Known rows, with every way that one mark hangs from another:
j_794{j_562}: [3.28, -1.36, -0.47, 3.19, -0.03, 0.05, -1.41, 0.69, -0.58, -0.19, 2.90, 2.42, -5.85, 0.01, -1.21, 1.71, -0.08, 2.03]
j_508{j_942{j_886{j_859}}}: [3.52, -0.83, -0.60, 1.31, 0.94, 0.29, -1.62, 0.54, -1.23, 0.03, 4.17, 1.69, -2.56, -1.44, -0.05, 1.52, 0.29, 0.18]
j_794{j_886{j_21 j_859}}: [3.82, 0.27, -1.65, 2.98, -0.60, -0.01, -0.24, 0.92, -1.79, -0.77, 2.61, 0.56, -3.50, 0.77, -0.21, 0.95, -0.94, 1.44]
j_942{j_886}: [2.79, -1.20, -0.36, 0.56, 0.40, 0.65, -2.56, -0.76, -0.77, 0.30, 4.71, 2.10, -3.48, -0.63, -0.35, 2.93, 0.21, 1.44]
j_508{j_886{j_21 j_603{j_320} j_859} j_942}: [3.71, 1.21, -1.54, 1.26, 0.27, -0.28, 1.78, 0.42, -1.36, -0.92, 1.56, -0.89, -1.51, -1.65, 0.92, -0.13, -0.95, -0.24]
j_603{j_886{j_21 j_859}}: [4.16, -0.38, -0.53, 0.55, -0.05, 0.38, -1.45, 0.77, -1.28, -0.13, 2.78, 0.11, -1.74, -1.20, -0.33, 1.37, -0.64, 1.06]
j_603{j_886}: [2.61, -2.14, 1.03, 0.67, 0.68, 0.20, -2.66, -0.50, -0.10, 0.79, 3.19, 1.76, -2.95, -0.54, -1.29, 2.02, -0.10, 1.66]
j_794{j_562 j_886{j_21 j_603 j_859}}: [5.48, 0.84, -2.52, 5.07, -1.16, 0.55, 0.38, 1.37, -1.29, -1.85, 1.91, 1.01, -5.33, 1.32, 0.58, -0.70, -2.33, 1.57]
j_562{j_794{j_886{j_603{j_320}}}}: [2.21, -0.98, -0.87, 2.13, -0.37, 0.63, -0.64, -0.14, -1.21, -0.22, 1.27, 1.59, -3.88, -0.02, -2.86, 1.18, -1.18, 1.69]
j_320{j_603{j_886{j_859}}}: [2.23, -1.65, 0.16, 0.70, -0.87, -0.19, -2.15, 0.43, -1.50, -0.13, 2.80, 2.05, -2.51, 0.37, -1.06, 1.89, 0.33, 1.61]
j_603{j_320 j_886}: [2.71, -2.05, 0.85, 0.12, 0.77, 0.47, -1.86, -0.21, 1.12, 1.06, 1.35, -0.07, -3.02, -0.37, -1.40, 2.20, -0.19, 1.83]
j_320{j_603{j_886}}: [0.98, -1.91, 1.22, 0.76, -0.36, -0.41, -2.91, 0.27, -1.39, 0.54, 2.93, 1.98, -2.81, 0.65, -1.16, 2.14, 0.44, 2.07]
j_942{j_508 j_886{j_21 j_603 j_859}}: [5.76, 0.90, -2.12, 0.21, -1.76, 1.18, -1.12, 0.76, -1.51, -2.07, 6.04, 1.15, -1.22, -1.61, 0.53, 2.35, -0.71, -0.12]
j_508{j_886{j_21 j_603 j_859} j_942}: [3.63, 1.13, -1.45, 1.58, 0.23, -0.47, 1.27, 0.21, -2.16, -1.07, 2.73, 0.30, -1.45, -1.77, 0.97, -0.25, -0.89, -0.38]
j_508{j_886}: [2.18, -1.29, -0.04, 0.93, 0.60, -0.69, -0.46, -2.25, -0.84, 0.15, 3.80, 2.16, -3.58, -0.93, -1.20, 2.61, 0.30, 1.62]
j_942{j_886{j_21 j_859}}: [4.39, 0.55, -1.90, 0.43, -0.33, 0.82, -1.39, 0.55, -1.93, -0.65, 4.30, 0.47, -2.27, -1.30, 0.60, 2.26, -0.35, 0.81]
j_859{j_886{j_21 j_603{j_320}}}: [2.16, 1.21, -1.26, 0.82, -0.46, 0.54, -0.29, 0.09, -1.02, 0.23, -0.32, -0.09, -2.70, 0.38, -0.06, 1.23, -0.51, 0.72]

Rows:
[4.26, -0.31, -0.70, 0.02, 0.02, 0.62, -0.67, 1.08, -0.03, 0.09, 0.95, -1.71, -1.79, -1.00, -0.44, 1.49, -0.74, 1.24]
j_603{j_320 j_886{j_21 j_859}}
[2.12, 0.79, -0.11, 1.69, 0.84, -0.74, 0.30, -0.01, -2.05, -0.23, 2.88, 0.24, -1.82, -1.43, 0.86, 0.06, -0.78, 0.20]
j_508{j_886{j_21 j_603} j_942}
[2.10, 1.16, -1.17, 1.18, -0.54, 0.39, -0.79, -0.13, -1.81, 0.07, 0.84, 1.10, -2.68, 0.25, 0.02, 1.13, -0.45, 0.60]
j_859{j_886{j_21 j_603}}
[4.05, 1.62, -3.01, 0.72, -2.10, 1.14, 1.43, 2.71, -1.09, -1.71, 0.30, -0.87, -2.15, -0.10, 0.93, 0.14, -1.09, -0.05]
j_886{j_21 j_603{j_320} j_859}
[3.54, 0.10, -0.45, 0.45, -0.92, -0.28, 0.05, -0.46, -0.68, -1.10, 4.38, 0.50, -1.93, -1.34, -0.79, 2.65, -0.25, 0.78]
j_942{j_508{j_886{j_21 j_603{j_320}}}}
[3.24, -0.09, -1.56, 2.25, -0.37, 0.13, -0.60, 0.54, -2.95, -0.52, 2.34, 0.99, -3.04, -1.01, -2.71, 1.41, -0.99, 1.59]
j_562{j_794{j_886{j_21 j_859}}}
[5.27, -1.11, -1.69, 5.01, -0.22, 0.11, -0.46, 0.02, -0.45, -1.01, 2.76, 2.46, -6.39, 1.13, -1.06, 0.77, -1.12, 2.19]
j_794{j_562 j_886{j_859}}
[2.03, -0.36, -0.50, 2.33, 0.11, -0.07, -1.34, 0.33, -2.85, 0.15, 2.45, 0.95, -3.30, -0.73, -2.80, 1.68, -0.91, 2.04]
j_562{j_794{j_886{j_21}}}
[2.73, -0.67, 0.64, 0.12, 0.63, 0.32, -1.63, 0.89, 0.09, 0.95, 1.11, -1.75, -2.15, -0.68, -0.57, 1.81, -0.64, 1.78]
j_603{j_320 j_886{j_21}}
[2.07, -0.61, 0.10, 1.70, 0.96, -0.59, 0.06, -1.09, -1.02, -0.11, 3.14, 1.93, -2.66, -1.11, 0.02, 0.43, -0.34, 0.25]
j_508{j_886{j_603} j_942}
[3.93, 0.54, -1.20, 5.18, -0.54, 0.25, -0.59, 1.16, -1.17, -0.99, 2.09, 0.94, -5.67, 1.62, 0.45, -0.40, -2.20, 2.12]
j_794{j_562 j_886{j_21 j_603}}
[2.14, -0.16, -1.03, 0.83, -0.34, 0.69, -0.51, -1.02, 0.03, 0.33, -0.05, 1.59, -3.54, 0.70, -0.88, 1.60, -0.06, 0.78]
j_859{j_886{j_603{j_320}}}
[3.92, -0.89, -0.97, 5.18, -0.39, 0.40, -0.84, 0.07, -0.13, -0.88, 2.32, 2.65, -6.55, 1.96, -0.38, -0.01, -1.76, 2.17]
j_794{j_562 j_886{j_603}}
[5.84, 0.98, -2.23, -0.15, -1.74, 1.36, -0.63, 0.96, -0.72, -1.92, 4.87, -0.02, -1.25, -1.48, 0.47, 2.44, -0.76, -0.02]
j_942{j_508 j_886{j_21 j_603{j_320} j_859}}
[3.45, -1.05, -0.18, 0.72, -0.85, -0.26, -0.53, -1.48, -0.48, -1.12, 5.52, 2.80, -2.59, -1.17, -1.40, 2.85, 0.16, 0.72]
j_942{j_508{j_886{j_603}}}
[2.46, 0.49, -0.20, 1.43, 0.71, 0.41, -1.73, 1.47, -1.82, 0.08, 3.62, 0.51, -1.97, -1.05, 1.19, 0.57, -0.58, 0.11]
j_508{j_942{j_886{j_21 j_603}}}
[2.14, 1.18, -1.34, 0.86, -1.31, 0.79, 0.22, 2.44, -0.94, -0.68, 0.51, -0.96, -2.57, 0.29, 0.79, 0.56, -1.00, 0.63]
j_886{j_21 j_603{j_320}}
[3.60, -0.25, -1.21, 1.60, 0.33, -0.30, 1.03, -0.87, -1.12, -0.97, 2.98, 1.98, -2.30, -1.46, 0.14, 0.15, -0.44, -0.30]
j_508{j_886{j_603 j_859} j_942}
[3.41, -0.83, -0.62, 1.52, 1.14, -0.88, 0.46, -1.13, -1.32, -0.26, 3.56, 1.71, -2.50, -1.92, -0.69, 1.24, 0.30, 0.29]
j_508{j_886{j_859} j_942}
[4.71, 0.35, -1.41, 0.64, -1.45, -0.15, 0.43, -0.48, -1.42, -1.89, 5.17, 1.50, -1.62, -1.70, -0.66, 2.30, -0.29, 0.24]
j_942{j_508{j_886{j_21 j_603 j_859}}}
[4.21, 0.57, -0.79, 0.32, -1.18, 0.91, -2.09, 0.55, -1.38, -1.21, 6.20, 1.07, -1.54, -1.29, 0.42, 2.66, -0.61, 0.43]
j_942{j_508 j_886{j_21 j_603}}
[4.04, -0.02, -0.21, 0.23, -0.38, 0.32, -2.68, 0.29, -1.60, -0.51, 6.78, 0.81, -1.73, -1.74, -0.41, 3.78, 0.11, 0.99]
j_942{j_508 j_886{j_21}}
